In the rows, zero is written as 128.
Known rows, with every way that one mark hangs from another
Y{K{R{Z}}}: [152  86 139 116 120 137 141 124 147 108  85 183  81 132 120 106 157 121]
B{Y{K}}: [153  67 129 123 160  90 192 128 182 117  87 189  89 120  86 124 175 138]
C{R{M}}: [143 110 139 141 116 127 150 127 118  79  93 146  99 118 104  93 150 145]
R{K}: [157 103 146 143 128 113 170 119 171 100  96 157 109 129  94  85 139 147]
Z{R}: [158  96 151 140 129 139 154 123 143  90 102 170 100 132 115  95 159 128]
Z{R{C K L U}}: [162 128 168 186  92 148 160 102 128  77  93 154 119 140 128  50 117 145]
B{Y{K{R{C L M U Z}}}}: [146 102 133 147  90 140 150 120 115  84  67 172  95 123 120  83 144 138]
C{R{K M Z}}: [139 132 150 149  97 132 160 100 123  92  77 123 105 123 122  54 127 156]
B{Y{K{R{M U}}}}: [139  74 128 136 136 110 154 139 128  79  79 193  81 122  90 135 177 147]
C{R}: [152  98 149 141 127 123 152 118 139  93 103 156  94 130 113 101 147 133]
M{R{C K}}: [159 111 135 159  94 113 155 111 157  85  94 153 108 147 130  74 127 142]
R{U}: [163  95 152 158 119 121 150 120 146  79 103 162 100 130  96 106 153 138]
C{R{K Z}}: [149 121 161 149 109 129 164  91 144 106  86 133  98 135 131  63 123 144]
C{R{K L M U Z}}: [144 149 157 176  73 151 157  94 109  70  83 109 115 119 121  48 110 158]
Y{K{R{C L M}}}: [145 102 121 129  98 142 140 146 120  83  81 184 102 118 106  89 143 133]
B{Y{K{R}}}: [147  60 127 112 157 106 164 139 165 108  89 206  78 129  97 139 176 129]

Rows
[150 100 144 158  92 138 115 135  98  61  86 173  96 135 114  94 147 141]	K{R{C M U}}
[162 119 145 155 100 128 169 115 161  97  93 152 123 129 108  55 114 142]	R{C K L}
[162 114 146 183  86 114 148 102 142  70  93 150 106 150 131  78 125 149]	M{R{C K U}}
[156 112 167 164 101 138 143  94 121  85  93 138  90 135 133  83 138 136]	C{R{U Z}}
[165 140 147 184  52 145 147  89 140  71  90 124 117 145 147  46 102 141]	M{R{C K L U Z}}
[163 109 163 178 107 112 161 105 145  87  87 159 107 140 111  68 129 152]	R{C K U}
[160 123 147 172  80 128 148  91 149  74  94 129 103 145 134  77 126 145]	M{R{K U Z}}
[141  84 127 120 114 121 155 125 130 106  62 184  83 128 122  90 162 136]	B{Y{K{R{C M Z}}}}
[159 128 146 144  94 143 169 104 167 101  92 131 121 124 110  54 116 139]	R{K L Z}
[159 112 141 174  98 115 152 107 153  66 102 145 104 143 117  98 134 149]	M{R{K U}}
[161 122 140 157  75 126 152  94 154  93  84 136 106 149 148  53 120 138]	M{R{C K Z}}
[155 145 153 178  61 147 156 100 120  76  75 123 126 124 118  29 108 156]	R{C K L M U Z}
[165 102 168 174 108 138 144 109 118  78  94 173  99 144 130  78 149 134]	Z{R{C U}}
[161 111 144 133  78 165 124 121 132  90  92 160 106 137 137  66 123 115]	K{R{C L Z}}
[153 126 145 158  58 169 114 120  95  62  83 147 109 129 130  62 124 133]	K{R{C L M U Z}}
[163 114 155 158  70 166 117 112 117  75  92 157 104 140 138  69 122 121]	K{R{C L U Z}}
[150 122 135 143 101 159 152 135 123  70  99 150 120 113 104  77 146 137]	Z{R{L M}}
[141  86 122 118 126 125 141 149 129  86  85 190  87 118  94 120 167 138]	Y{K{R{M}}}
